What can hang from each mark:
dusit: rure zapesar
zapesar: fubi pofupi zosi
didi: pofupi
fubi: zapesar
bofa: vuli
zosi: didi
sema: dusit
rure: zunid
vuli: sema
pofupi: didi

Every row comes from one small tree of marks. The marks that hang from a mark follow it in brackets, in alphabetical order. Every link used is in the known rows. Which tree was each row made from?
Known rows:
sema(dusit(rure(zunid) zapesar(fubi pofupi zosi(didi)))): [-2.07  2.31  0.31  7.62  1.25  0.27 -1.67 -3.19 -4.80 -2.10  4.90 -3.98
  0.90  1.96 -3.53 -1.87]
bofa(vuli(sema(dusit))): [-0.95 -1.89 -0.33  1.23 -0.41 -0.62  1.27  0.66 -0.29  0.72  1.66 -1.99
  1.00 -0.75  0.57 -2.71]
sema(dusit(rure(zunid) zapesar(fubi pofupi(didi)))): [-0.69  1.13 -1.81  8.98 -0.10 -3.45  0.49 -3.52 -3.17 -4.06  5.00 -3.04
  3.02  2.10 -4.75 -2.73]
bofa(vuli(sema(dusit(rure zapesar(zosi))))): [-1.30  0.17  1.85  2.49  3.79 -1.15 -1.22 -1.49 -2.26 -0.25  3.29 -2.28
  1.31 -0.09  0.83 -3.64]
dusit(rure zapesar(pofupi)): [-1.64  1.99 -0.91  3.20  0.72 -1.86 -0.56 -5.56 -1.68 -2.42  3.64  1.12
 -0.22  0.91 -0.08 -3.50]
zosi(didi): [-1.72 -0.65 -1.16  1.87 -0.28  0.32  1.82 -1.86 -1.44 -1.00  1.76 -0.18
 -0.93 -0.38  0.31 -1.36]
dusit(rure(zunid) zapesar): [-1.05  2.75 -0.01  5.11  0.87 -3.44  2.03 -3.64 -2.34 -3.25  4.89  1.45
  1.78 -0.16 -0.11 -2.60]
bofa(vuli(sema(dusit(zapesar(fubi zosi(didi)))))): [-1.58 -0.07  0.81  1.40  1.52  2.07 -0.97  0.33 -4.88  0.66  1.46 -6.02
  2.02  0.59 -1.02 -1.75]
sema(dusit(rure(zunid) zapesar)): [-0.68  3.30 -0.06  7.01  2.28 -3.36  1.53 -3.27 -0.38 -3.42  5.81 -1.30
  3.02 -0.30 -0.39 -2.41]
zapesar(fubi pofupi zosi(didi)): [-2.61 -1.47 -1.87  3.05 -3.22  2.91 -1.55 -1.47 -5.60  0.93  0.80 -3.18
 -1.76  2.73 -2.95 -0.99]
zapesar(fubi zosi): [-1.76 -0.44 -2.45  3.00 -3.70  1.83 -0.43  0.07 -4.60  1.71  0.61 -3.96
  0.87  2.57 -1.73 -0.26]
dusit(rure zapesar(fubi zosi(didi))): [-2.34  2.04  0.23  2.74  2.48  1.37 -1.47 -3.01 -4.89 -1.13  2.55 -2.47
  0.32  1.34 -0.30 -1.23]
zosi(didi(pofupi)): [-3.27 -1.90 -0.97  2.60  0.84  1.25  0.00 -1.60 -0.48 -1.96  3.19  0.90
 -1.49 -0.19 -1.36 -2.31]
vuli(sema): [-0.33 -0.66 -1.29  1.36 -0.41  0.45  0.57  0.02 -2.23 -0.20 -0.08  0.60
  0.35 -0.73  1.10 -2.83]
bofa(vuli(sema(dusit(rure zapesar(fubi))))): [-1.35  1.70  0.69  1.00  2.30 -0.66 -0.75 -1.14 -1.70 -0.51  2.69 -3.01
  2.61 -0.12  0.90 -2.75]
fubi(zapesar): [-1.22  1.86 -2.75  2.25 -4.24 -0.93  1.62 -0.99 -1.42  0.55  3.36 -1.82
  1.35  0.33 -1.46 -0.41]
sema(dusit(rure(zunid) zapesar(pofupi zosi(didi)))): [-1.81  1.59  1.03  8.07  2.80 -1.18 -0.79 -4.17 -3.35 -3.05  5.72 -1.83
 -0.08  0.90 -2.58 -2.94]

Write each row's tree:
[-2.34  0.45  2.01  4.92  8.24  2.10 -3.99 -1.80 -1.56 -2.95  4.00 -0.94
  0.21 -0.89 -0.34 -4.38] | vuli(sema(dusit(rure zapesar(zosi(didi(pofupi))))))
[ 0.32 -0.82 -2.35  6.57  0.14  0.88 -2.45 -0.68 -5.63 -1.29  0.68 -6.00
  3.00  2.59 -4.36 -3.23] | vuli(sema(dusit(zapesar(fubi pofupi(didi) zosi))))
[-1.80  0.50 -2.74  3.90 -5.49  0.30 -0.91 -1.60 -3.87  1.64  3.22 -2.60
 -0.41  2.33 -3.80 -1.09] | fubi(zapesar(pofupi zosi))
[-1.40 -3.36 -3.54  5.55 -4.61  0.41 -0.61 -1.13 -5.79  0.24  0.64 -3.70
 -0.27  3.95 -5.10 -1.62] | zapesar(fubi pofupi(didi) zosi)
[-0.04  2.82  0.35  3.52  5.22 -0.87 -1.03 -2.35 -0.14 -2.44  2.79 -0.95
  2.44 -1.38  2.07 -3.79] | vuli(sema(dusit(rure zapesar)))
[-3.81 -1.95 -1.23  3.20 -0.59  3.73 -2.12 -0.01 -3.97  0.00  2.23 -2.52
 -0.97  1.93 -3.22 -1.05] | zapesar(fubi zosi(didi(pofupi)))
[-3.59 -0.54 -1.04  3.62 -1.13  2.02 -1.40 -0.44 -2.84  0.00  4.69 -1.78
 -0.91  0.80 -3.84 -0.99] | fubi(zapesar(zosi(didi(pofupi))))
[-2.23  0.99  1.16  6.19  1.29 -1.33 -0.33 -4.64 -5.27 -2.89  4.81  0.85
 -1.35  1.16 -2.36 -3.05] | dusit(rure(zunid) zapesar(pofupi zosi(didi)))
[-2.32 -0.79 -1.42  2.54 -1.81  2.83 -0.41 -0.22 -4.83  1.02  0.69 -3.67
 -0.50  1.86 -1.53 -0.12] | zapesar(fubi zosi(didi))
[-0.79  1.68  1.87  4.21  7.06  1.16 -2.15 -2.07 -2.50 -1.98  2.53 -1.94
  0.68 -1.04  1.35 -3.46] | vuli(sema(dusit(rure zapesar(zosi(didi)))))
[-3.29  1.69  0.90  7.85  3.91  0.98 -2.28 -1.84 -3.18 -3.11  6.23 -3.33
  1.75  1.16 -3.73 -1.94] | sema(dusit(rure(zunid) zapesar(fubi zosi(didi(pofupi)))))
[-0.82 -0.56 -1.23  8.22  2.65 -2.29 -1.31 -4.40 -2.38 -2.90  4.46 -2.96
  0.95  2.25 -3.19 -3.64] | sema(dusit(rure zapesar(pofupi(didi) zosi)))
[-2.68  1.18  1.38  4.46  6.73  3.48 -4.94 -0.85 -3.11 -2.05  3.20 -3.13
  1.17  0.19 -1.23 -3.38] | vuli(sema(dusit(rure zapesar(fubi zosi(didi(pofupi))))))
[-3.92  0.98  0.47  3.51  3.68  2.26 -3.25 -2.84 -3.96 -2.09  4.05 -1.44
 -0.22  1.58 -1.97 -2.18] | dusit(rure zapesar(fubi zosi(didi(pofupi))))
[-1.22 -1.16 -1.11  6.27  1.17 -2.50 -0.86 -4.88 -4.33 -2.75  3.42 -0.28
 -0.36  2.42 -2.99 -3.80] | dusit(rure zapesar(pofupi(didi) zosi))
[-2.88  0.99 -0.98  5.27  2.53  3.20 -2.81 -1.12 -2.75 -1.59  3.98 -6.05
  2.22  1.71 -3.38 -1.35] | sema(dusit(zapesar(fubi zosi(didi(pofupi)))))
[-0.60  2.72  0.11  4.20  3.63  1.63 -3.22 -0.68 -3.66 -0.42  1.68 -4.44
  2.95  0.79  0.20 -2.55] | vuli(sema(dusit(rure zapesar(fubi zosi))))
[-3.54  1.53  0.42  5.42  4.94  2.48 -3.78 -2.35 -1.97 -2.27  4.98 -4.18
  1.08  1.35 -2.20 -2.03] | sema(dusit(rure zapesar(fubi zosi(didi(pofupi)))))
[-1.56 -0.57 -1.75  5.79 -0.36 -1.07 -1.76 -3.87 -5.79 -1.84  2.69 -2.40
  0.71  3.47 -3.86 -2.78] | dusit(rure zapesar(fubi pofupi(didi) zosi))
[-2.04  0.64 -0.03  4.30  4.26  4.23 -3.96  0.39 -3.93 -1.42  2.10 -5.00
  2.30  0.50 -2.32 -2.61] | vuli(sema(dusit(zapesar(fubi zosi(didi(pofupi))))))
[-0.78  1.15  2.00  3.85  2.51 -3.50  1.56 -1.54 -1.52 -2.19  4.89 -0.06
  2.37 -1.27  0.28 -3.75] | bofa(vuli(sema(dusit(rure(zunid) zapesar))))
[-3.50 -2.60 -0.48  3.67  0.92  2.28 -1.27 -1.06 -2.49 -0.88  3.03 -0.40
 -1.85  0.89 -2.28 -2.16] | zapesar(zosi(didi(pofupi)))
